Each row was made from one small tree. The marks that hang from a mark follow it in brackets, in alphabetical order. Every link used is in the known rows. Write each row's tree.
Known rows
talatod[luki[gepo] mobun[sofav]]: [-1.207  3.703 -0.589 -0.395 -1.038  0.060 -0.767 -1.116  0.817  0.361
 -1.971 -1.320 -3.143  0.803 -0.606  0.160  0.283  2.659  2.573 -0.329
  0.557 -0.853]
vobi[moki]: [ 0.181  0.903 -1.053 -0.669 -0.512  0.162  0.385 -0.451  0.368 -0.219
 -1.093  0.621  0.547 -0.184  0.160 -0.149 -0.131 -0.734 -0.427  0.488
  0.909 -2.787]
vobi[moki talatod]: [-0.198  0.791 -1.481 -1.497 -1.554  1.802  0.590 -0.724  0.102  0.080
 -0.226  1.993  3.826 -0.232 -0.106 -0.084  0.098 -0.876 -1.347  0.578
  1.488 -3.161]
mobun[duvev[posor] sofav talatod[vobi]]: [-0.029  1.153 -0.002  6.011  0.584 -0.549  1.070  1.536 -0.424  1.674
 -2.811 -2.959 -3.902  0.583  1.636 -0.051 -0.829  0.906 -1.055 -0.023
  0.547  2.399]
duvev[mobun[sofav] posor]: [-3.779 -0.222 -0.660  2.599  0.581 -0.433  1.387  1.588 -0.714  1.402
 -1.610  0.386  0.030  0.095  0.885 -0.886 -0.139  0.459 -1.288 -0.631
  1.174  3.381]
moki[vobi[talatod[luki mobun[duvev]]]]: [ 0.473  1.079  0.835  0.413 -2.403  0.570 -0.465 -1.076  1.316  0.316
 -0.404 -0.268  1.308  0.397 -0.017  0.351  0.945  3.621 -0.166  2.525
 -0.381 -0.106]
moki[vobi[talatod[luki[gepo] mobun[duvev[posor]]]]]: [-0.422  1.880  0.061  1.677 -1.903  0.571 -0.220 -0.913  0.402  0.441
 -1.457  0.305  1.361  0.268 -0.723  0.885  0.558  3.928  0.357  2.062
 -0.159  0.014]
duvev[mobun]: [-1.808  0.235  0.225  0.015 -1.386 -0.158  0.511  0.634 -0.591  0.523
 -0.566  0.221 -0.392  0.106 -0.409 -1.148  0.455  0.464 -0.661 -0.356
  0.402  1.412]
talatod[luki mobun[duvev]]: [ 1.209  2.409  2.601 -0.368 -1.051  1.155 -0.447 -1.476  1.338  0.078
 -1.433 -2.183 -3.588  0.723  0.759 -0.674  1.256  4.001  0.685  1.257
  0.482  0.288]
vobi[moki talatod[luki]]: [-0.428  2.565 -0.638 -1.842 -2.196  2.150  0.178 -1.300  0.011  0.341
 -0.841  0.932  2.713 -0.143 -0.460 -0.014  1.245  1.231 -0.509  0.317
  1.383 -4.570]
posor[duvev[mobun]]: [-1.924  0.940  0.112 -0.711 -0.081 -1.423  0.288  0.188 -0.655  0.314
 -1.696  0.524 -0.581  0.033  0.992 -1.162 -0.007  1.187 -0.783 -1.983
  1.001  1.526]
duvev[mobun[sofav talatod[luki vobi]] posor]: [-4.386  2.198 -0.299  3.877 -1.108 -1.099  0.641  1.311 -1.363  2.349
 -3.178 -2.718 -3.781  0.515  0.126 -0.834  0.465  2.858 -0.821 -1.469
  0.737  1.376]
sofav[mobun[duvev[posor] talatod[luki vobi[moki]]]]: [ 1.165  4.275  1.314  2.383 -0.452  0.331  0.007  0.721 -0.715  0.701
 -3.298 -2.811 -4.465 -0.021  0.431 -0.642  0.227  3.716 -1.525  0.945
  1.078 -2.877]
gani[vobi[moki talatod]]: [ 0.000  1.292 -1.929 -0.917 -1.073  2.270  0.542 -0.324 -0.758  0.921
 -0.031  1.719  1.930  0.138 -0.388  0.250 -0.109 -1.619 -1.193 -0.714
  1.708 -3.105]
vobi[moki talatod[luki mobun[duvev]]]: [ 0.960  3.002  0.833 -1.870 -2.539  2.890  0.208 -2.057  1.301  0.212
 -1.522  0.076  0.621  0.422  0.626 -0.708  1.203  2.640 -0.721  1.651
  1.924 -2.824]
moki[vobi[talatod[luki mobun[duvev sofav]]]]: [ 0.023  1.328  0.154  1.327 -1.902  0.272 -0.171 -0.560  1.645  0.754
 -0.767 -0.392  1.130  0.575  0.617  0.399  0.623  3.077  0.081  2.322
 -0.097  0.531]
moki[vobi[talatod[luki mobun]]]: [-1.085  0.706 -0.177 -0.866 -2.373  0.000 -0.901 -1.227  1.112  0.325
  0.107  0.086  2.055  0.271 -0.586  0.570  0.743  3.253  0.101  1.764
 -0.477 -1.012]
sofav[mobun[duvev talatod[luki]]]: [ 2.019  4.204  2.138  1.445 -0.585  0.062 -0.089  1.281 -0.115  0.330
 -1.559 -1.343 -4.200  0.236  0.514 -0.923  0.271  3.533 -0.835  0.881
 -0.290  0.055]
gepo[luki]: [-1.137  1.592  0.847  0.710 -0.268  0.988 -0.746 -0.337 -0.319  1.109
  0.280  0.329  1.035  0.155  0.019  0.248 -0.322  1.468 -0.761  0.511
 -0.692 -0.669]
mobun[sofav]: [-0.636  0.261 -1.017  1.319  0.633 -0.369  0.409  0.688  0.386  0.542
 -0.496 -0.143 -0.175  0.235  0.848  0.067 -0.422 -0.719  0.261 -0.244
  0.406  0.949]
talatod[mobun[duvev[posor] sofav] vobi]: [ 0.120  0.181  0.685  2.567  0.615  0.645  0.040 -0.580  0.816  0.849
 -2.234 -3.604 -3.487  0.706  1.540 -0.185 -0.276  1.595 -0.258  1.013
  1.708  1.421]
gani[vobi[moki talatod[luki]]]: [-0.343  2.783 -1.158 -1.215 -1.656  2.631  0.140 -0.812 -0.799  1.159
 -0.559  0.754  0.860  0.180 -0.642  0.257  0.966  0.343 -0.499 -0.960
  1.636 -4.375]
vobi[moki talatod[mobun[duvev sofav]]]: [ 0.744  1.521 -0.769 -0.485 -1.363  2.262  0.960 -0.941  1.678  0.347
 -1.246  0.921  1.655  0.544  1.608 -0.673 -0.323 -0.118 -1.269  1.754
  2.383 -0.604]

Write each row's tree
[-2.373  4.962 -1.203  0.087 -2.500 -1.893 -0.260 -0.399 -1.533  0.776
 -4.544 -1.533 -3.916  0.316 -0.624 -0.800  0.177  2.715  0.538 -2.804
  1.135 -2.957]	posor[duvev[mobun[talatod[luki[gepo] vobi[moki]]]]]
[-4.320  2.795 -1.059  3.386 -1.499 -0.926  0.900  1.038 -1.139  2.135
 -3.954 -2.348 -3.363  0.365  0.237 -0.950  0.347  2.394 -1.205 -1.141
  1.371 -0.629]	duvev[mobun[sofav talatod[luki vobi[moki]]] posor]
[-0.232  1.035 -0.774  0.587 -0.398  2.317  1.302 -0.728  1.335  0.684
 -1.676  1.167  2.035  0.337  1.950 -0.533 -0.462  0.408 -1.895  1.715
  2.696  0.103]	vobi[moki talatod[mobun[duvev[posor] sofav]]]
[-0.581  3.288  0.141  1.207 -1.081  2.426  0.372 -0.883  0.278  0.931
 -1.913 -0.141  0.013  0.660  0.161  0.132  0.567  3.109  0.529  0.542
  1.501  0.642]	vobi[talatod[luki[gepo] mobun[duvev[posor] sofav]]]
[-0.709  1.880  1.073  0.943 -0.494  2.441  0.507 -0.782  0.883  1.166
 -1.234 -0.572  0.372  0.618  1.457 -0.386  0.869  3.285 -0.689  0.964
  1.643  1.408]	vobi[talatod[luki mobun[duvev[posor] sofav]]]
[-0.714 -0.712 -0.543  2.705 -0.383  0.043  0.574  0.172  1.343  0.816
 -0.650  0.737  2.594  0.330  1.299  0.520 -0.565  1.581 -1.314  2.521
  0.326  2.668]	moki[vobi[talatod[mobun[duvev[posor] sofav]]]]
[ 0.862  3.668  0.276 -0.322 -1.982  3.151 -0.301 -1.190 -0.539  1.021
 -0.839 -0.278 -1.833  0.931 -1.044  0.259  0.786  2.134  0.891 -0.532
  1.110 -1.161]	gani[vobi[talatod[luki[gepo] mobun[duvev]]]]
[ 1.051  3.626  2.072  2.883 -0.065  0.184 -0.244  1.006 -1.007  0.822
 -2.551 -3.288 -4.909  0.100  0.274 -0.543  0.322  4.208 -1.260  0.596
  0.388 -0.893]	sofav[mobun[duvev[posor] talatod[luki vobi]]]
[-0.274  1.639 -1.300  1.097 -1.650 -0.864 -0.080 -0.082 -0.362  0.579
 -1.995 -1.924 -2.612  0.243 -0.328 -0.047 -0.630 -0.104 -0.670 -0.306
  0.353 -3.007]	mobun[talatod[vobi[moki]]]
[ 0.109  4.943  0.040  0.185 -0.975 -0.761 -0.732  1.015 -0.915  0.133
 -1.577 -0.420 -3.503  0.130 -1.361 -0.201 -0.290  2.915  0.538 -0.438
 -0.550 -1.763]	sofav[mobun[talatod[luki[gepo]]]]
[ 1.875  1.195  0.583 -0.332 -1.570  1.118 -0.365 -1.873  1.195 -0.192
 -2.364 -3.107 -3.230  0.537  0.482 -0.536  0.131  1.115 -0.210  1.704
  1.842 -2.837]	talatod[mobun[duvev] vobi[moki]]
[-0.800  2.523 -0.282 -3.283 -2.452  2.256 -0.280 -2.258  1.050  0.177
 -0.964  0.466  1.525  0.289 -0.107 -0.443  0.949  2.158 -0.453  0.881
  1.787 -3.883]	vobi[moki talatod[luki mobun]]
[-0.716  3.976 -1.191 -2.960 -3.044  2.131 -0.429 -2.284  0.458 -0.046
 -1.629  0.915  1.218  0.323 -1.388  0.017  0.698  2.095  0.860  0.439
  1.638 -4.630]	vobi[moki talatod[luki[gepo] mobun]]
[-2.436  2.971  0.435  0.300 -1.571 -1.994 -0.395 -0.014 -1.269  1.127
 -3.108 -2.348 -4.026  0.420  0.351 -1.130  0.561  3.309 -0.376 -2.779
  0.663 -0.287]	posor[duvev[mobun[talatod[luki vobi]]]]
[-1.232  2.113  0.437 -0.712 -0.403  0.103 -0.603 -1.033  1.462  0.579
 -1.182 -1.790 -2.754  0.756  0.880 -0.340  0.590  2.815  1.163  0.143
  0.723  0.008]	talatod[luki mobun[sofav]]
[-2.429  1.669 -0.097  0.504 -0.541 -2.326  0.478  0.877 -0.795  0.821
 -2.185  0.439 -2.100  0.298  1.232 -1.322 -0.646  1.577 -1.267 -2.340
  0.403  2.586]	posor[duvev[mobun[talatod]]]
[-0.559  2.903  0.924  5.354  0.583 -0.332  1.283  1.546  0.002  1.760
 -2.854 -1.639 -3.793  0.602  2.013 -0.272  0.068  2.888 -0.670 -0.039
  0.080  3.055]	mobun[duvev[posor] sofav talatod[luki]]
[-0.992  1.957 -0.958 -0.571 -2.886 -0.032 -1.035 -1.284  0.605  0.133
 -0.556  0.534  1.788  0.318 -1.755  1.003  0.487  3.071  1.262  1.418
 -0.631 -1.762]	moki[vobi[talatod[luki[gepo] mobun]]]
[ 1.594  3.157  1.489 -0.656 -2.263  1.463 -0.850 -2.470  1.069  0.063
 -3.050 -4.280 -4.544  0.626  0.165 -0.541  1.469  3.458  0.671  1.395
  1.721 -4.431]	talatod[luki mobun[duvev] vobi[moki]]
[-0.247  4.075 -2.045 -0.986 -2.175  2.546  0.047 -0.884 -1.367  0.937
 -1.226  1.165  0.555  0.238 -1.749  0.695  0.699  0.214  0.722 -1.346
  1.489 -5.112]	gani[vobi[moki talatod[luki[gepo]]]]
[-2.970  4.465 -1.240  1.768 -1.620 -2.349 -0.177  0.467 -1.471  1.343
 -4.133 -2.131 -4.434  0.648 -0.040 -0.627 -0.085  2.646  1.016 -3.355
  0.845 -0.211]	posor[duvev[mobun[sofav talatod[luki[gepo] vobi]]]]
[ 1.249  1.277  0.026 -1.522 -1.903  2.580  0.629 -1.471  1.385 -0.050
 -0.877  1.103  1.741  0.343  0.903 -0.726  0.020  0.496 -1.524  1.976
  2.020 -1.370]	vobi[moki talatod[mobun[duvev]]]
[ 1.091  4.949 -0.496  0.841 -2.302  1.108 -0.659 -1.944  0.839  0.300
 -4.231 -3.974 -5.055  0.864 -0.497  0.057  0.709  2.594  2.393  0.722
  1.894 -4.445]	talatod[luki[gepo] mobun[duvev sofav] vobi[moki]]
[ 0.464  3.189  0.013 -0.784 -1.983  2.580  0.527 -1.470  1.646  0.613
 -1.871 -0.129  0.521  0.607  1.274 -0.634  0.853  2.061 -0.463  1.500
  2.239 -2.088]	vobi[moki talatod[luki mobun[duvev sofav]]]
[-0.012  2.643 -0.173 -0.718 -1.899  0.634 -0.882 -1.656 -0.349  0.213
 -2.272 -3.259 -2.236 -0.013 -0.919  0.193  1.494  1.838  0.918 -0.132
  1.104 -6.337]	talatod[luki vobi[moki]]
[ 0.239  3.475  1.553  1.042 -0.611  1.169 -0.230 -1.277  0.238  0.199
 -2.662 -1.486 -3.525  0.553 -0.210  0.006  0.766  4.369  1.372  0.737
  0.605  0.255]	talatod[luki[gepo] mobun[duvev[posor]]]
[ 1.246  2.468 -0.935  4.152 -1.098 -0.451  0.921  0.858  0.350  1.085
 -3.183 -2.712 -3.951  0.646  1.273 -0.325 -0.777 -0.318 -0.562  0.457
  0.914 -0.751]	mobun[duvev sofav talatod[vobi[moki]]]
[-0.696  0.240 -0.600 -0.077 -0.413 -0.110 -0.851 -1.022  0.976  0.524
 -1.151 -3.258 -2.907  0.750  0.370 -0.091 -0.387  0.554  0.672  0.139
  1.239 -0.616]	talatod[mobun[sofav] vobi]
[ 0.222  1.815  2.615  0.839 -0.003  1.250 -0.052 -1.193  0.917  0.488
 -1.885 -1.981 -3.153  0.512  1.139 -0.538  1.113  4.530 -0.048  1.165
  0.829  1.147]	talatod[luki mobun[duvev[posor]]]
[ 0.041  2.583 -0.714  1.673 -2.456  0.236 -0.292 -0.648  1.102  0.522
 -1.387 -0.038  0.859  0.624 -0.481  0.818  0.378  2.925  1.305  1.927
 -0.203 -0.152]	moki[vobi[talatod[luki[gepo] mobun[duvev sofav]]]]
